Known rows, with every step that occurs
lozumag nuni molu: [  6.0 -20.4   2.5  20.3   2.0 -21.2  -4.0   5.2   2.6   5.8 -26.1   0.9
  12.9 -26.4  -9.5   9.6 -39.7 -25.4 -34.4]
pinimeb fofosa molu nuni lozumag: [-14.6  -7.5  -5.5  25.1 -40.7 -10.9  32.0 -23.1  -7.4   6.9  -1.6  -6.3
  -7.4   5.5   9.7  17.5 -39.5 -25.2 -21.1]
pinimeb fofosa molu nuni: [  4.9  -5.8 -19.1  22.1 -19.2 -13.6  32.1  12.3  -4.9   2.1  -8.6  -1.5
   2.6 -15.8 -19.3  -5.7 -63.2   3.7 -37.3]
fabi vekar molu nuni: [ 26.8   9.9 -18.8  -8.5 -36.8 -41.9  30.5  -1.6  -8.9   4.0 -10.4   0.5
  25.9 -17.9 -18.3  -9.8 -48.1   1.1 -34.1]
nuni pinimeb: [ -9.3  -0.6  24.8  -0.5  12.4  -6.6  -5.6  -3.8  -7.1   6.3  24.6  20.0
 -10.5  -9.7   3.5  20.8 -14.0 -14.0 -39.0]
fofosa fabi vekar: [ 29.8  -1.8  -6.9 -20.9  -4.8 -34.4  28.7   4.2   1.5  -9.2  -2.3 -17.1
  15.3   1.4  10.5  27.1 -17.6  -2.7  -1.7]
fofosa molu nuni pinimeb: [ -6.1  -8.4  15.3   9.2   0.5 -20.4   7.6   3.6  -6.3   8.2  21.5  14.5
   4.3 -20.8 -16.4  17.0 -54.3 -18.1 -52.9]
lozumag nuni molu vekar: [ 48.1   1.2  16.8   3.6 -23.5 -13.8  11.4   8.4 -14.2  -9.8  -3.7   4.9
   0.2 -23.5   0.6   8.3 -53.5 -10.9 -49.0]
fofosa fabi vekar molu nuni pinimeb: [ 16.6   0.5  13.8  -3.6  -9.5 -43.0  20.6   1.3  -5.9   9.7  28.7  15.7
   8.4 -23.1 -12.1  12.6 -49.9 -15.2 -54.8]
fofosa fabi: [ 20.5 -19.0   5.7   8.5  11.1 -19.8  15.8  18.8  20.8   2.8  31.1 -15.0
   1.4  -4.0  -7.4  -5.2  -6.4  -7.4  23.4]
pinimeb fofosa molu: [-14.2  11.4 -23.7  33.4 -21.2   0.3  26.7  -1.2  -0.2  -3.2 -19.1   2.2
  -3.0   5.9  -0.8  20.6 -40.1  16.9 -51.0]
molu fofosa fabi: [ 45.0  -3.4   1.2  14.0  -9.0  -7.9  24.7  26.6  33.8   8.8  43.7  -7.9
 -13.3  -6.6   0.0 -23.2 -29.4  -2.9   6.0]
fabi fofosa molu nuni pinimeb: [ -8.8  -7.2   8.4   4.8   0.8 -20.0  13.4   5.7  -0.1   4.1  22.3  12.1
   3.7 -16.3 -11.1  18.2 -66.4 -16.8 -55.5]
pinimeb fofosa fabi vekar: [ 29.6   3.9 -12.1 -12.9  -6.5 -28.4  41.5   5.9  -5.4 -10.1  -7.4 -10.6
  -3.4   1.8  20.1  28.1 -24.0   6.6 -18.0]
lozumag nuni: [ -0.9 -13.3   3.6   2.2   1.0 -14.9  20.2  18.6   1.6  -2.3  -7.8 -12.2
   8.4 -41.2 -11.3 -12.4 -21.2 -25.1  -2.0]
pinimeb fofosa fabi: [ 20.4 -11.0  -1.6  20.1   8.1 -11.1  34.9  21.8  11.6   1.6  25.7  -6.0
 -24.6  -2.6   5.3  -3.9 -15.4   6.6  -1.0]
nuni molu fofosa fabi vekar: [ 49.3   4.8  -9.9 -10.6 -18.4 -29.8  28.4   7.0  10.3  -2.2  -1.4  -8.9
   7.2   0.0  15.0  20.7 -41.9  -2.8 -24.9]

Rows
[ 33.7   7.8 -20.8   0.2 -33.7 -44.4  45.3   6.1  -6.2   3.8  -2.3   0.2
  13.3 -19.0 -14.8  -9.8 -54.9   5.2 -37.5]	pinimeb fofosa fabi vekar molu nuni
[ 19.3   5.1 -13.6   4.7 -31.0 -31.7  22.3   2.6  -2.3   9.3   2.4   4.0
  18.8 -19.9 -26.8 -24.6 -41.2   0.2 -25.6]	vekar molu nuni
[ 47.8 -13.6   2.0  24.3  -8.2 -18.5  23.5  29.6  34.9  11.6  31.0  -7.5
  -7.0 -19.7  -4.9 -18.3 -48.7 -15.1 -11.1]	lozumag nuni molu fofosa fabi
[  7.8   1.4  -7.3  12.9 -50.4 -33.1  45.0 -25.3  -7.6   8.8   5.7  -5.2
  -3.5   2.9  13.9  13.5 -34.7 -22.5 -22.5]	pinimeb fofosa fabi vekar molu nuni lozumag
[ 27.4  25.1 -20.7  -6.2 -40.9 -50.2  31.5 -12.2   4.4   0.3  -5.3  -1.5
  30.2   1.1  -3.4  12.3 -21.3  10.2 -35.4]	fofosa fabi vekar molu
[  3.1  13.5   0.4  18.3 -10.5  -7.6  33.5   2.2 -19.4   7.4  10.0  29.0
 -35.7 -15.5   7.7   5.3 -43.0   9.4 -74.0]	vekar molu nuni pinimeb fofosa
[ 24.1  24.5 -15.1   0.4 -37.2 -52.7  46.0  -5.6  -2.0   1.3  -2.6   5.3
  16.6 -16.5   0.1  16.3 -37.3   3.4 -61.3]	lozumag nuni pinimeb fofosa fabi vekar molu
[ 30.7  19.3  -5.9  -2.3 -37.9  -3.9  27.3   4.7  -1.9 -21.4   6.3  -3.1
   6.6   5.5   4.6  17.9 -64.6  11.2 -47.2]	fabi fofosa molu vekar
[-18.4  11.0 -11.4  33.3 -15.0  -2.9  23.6  -3.0  -3.8   0.0  -6.3  12.3
  -8.5   1.4   1.1  30.4 -47.0   9.9 -69.5]	nuni pinimeb fofosa molu
[ 47.2  45.9 -23.1   1.1 -61.3 -10.7  29.0  -4.1  14.1   8.5   3.8  13.7
  -0.7  -2.1  10.2 -14.7 -44.7  15.5 -57.0]	fabi vekar molu fofosa
[-14.2 -11.3  -1.8  19.6 -38.7 -15.1  21.7 -24.2  -3.0   7.8   1.8 -10.9
   5.6   4.8   3.8  16.5 -35.3 -31.8  -8.9]	fofosa molu nuni lozumag
[  1.2  -9.8 -23.9   7.4 -17.6 -19.3  27.3  12.7   9.6  -3.4  -3.9 -11.3
  20.1  -9.8 -21.2  -4.2 -74.5  -4.2 -23.2]	fabi fofosa molu nuni
[ 32.0  -1.0  -4.3 -13.8  -4.1 -35.2  44.3   9.3  -9.4  -6.5   3.4  -4.9
  -5.1  -8.4  14.8  28.5 -40.7  -1.0 -32.1]	molu nuni pinimeb fofosa fabi vekar
[ 33.9  18.0   4.0   4.7 -37.3  -4.6  19.4   2.2  -9.2 -15.7   5.3   0.3
   7.7  -1.4  -2.9  15.0 -47.2   9.8 -44.3]	fofosa molu vekar
[ -9.7  -9.2  27.9   1.1  12.4 -17.2   7.7   9.8  -5.7   4.4  19.4  11.3
  -4.2 -38.3  -4.4  12.5 -29.2 -31.6 -40.1]	lozumag nuni pinimeb
[  8.4  17.4  -3.4   9.0 -14.6 -15.0  39.3  -0.8 -24.3   3.9   1.7  26.2
 -30.5 -14.3  12.9  15.6 -47.4  10.4 -79.7]	fabi vekar molu nuni pinimeb fofosa
[  8.0  -2.0  -3.5   6.7 -48.8 -37.4  35.4 -26.6  -3.6   9.1   8.9  -9.9
   9.4   2.4   7.7  12.4 -30.7 -29.1 -10.6]	fofosa fabi vekar molu nuni lozumag
[ 24.5  29.0 -15.2  -0.4 -38.5 -47.9  38.5 -12.2  -2.6   2.0   0.4   9.8
  13.8  -2.2   4.3  20.2 -30.1  12.2 -60.2]	nuni pinimeb fofosa fabi vekar molu
[  4.6 -11.4 -13.9  13.6 -16.9 -19.5  19.6  10.4   1.8   2.6  -5.0  -8.0
  20.8 -16.0 -28.2  -6.7 -57.1  -5.5 -20.4]	fofosa molu nuni
[ 48.3   9.6  -6.6  18.5 -27.1 -20.5  30.6  19.4  35.2  12.3  42.3  -3.0
  -3.7  -6.9  -5.4 -26.4 -33.6   2.9 -10.6]	vekar molu fofosa fabi
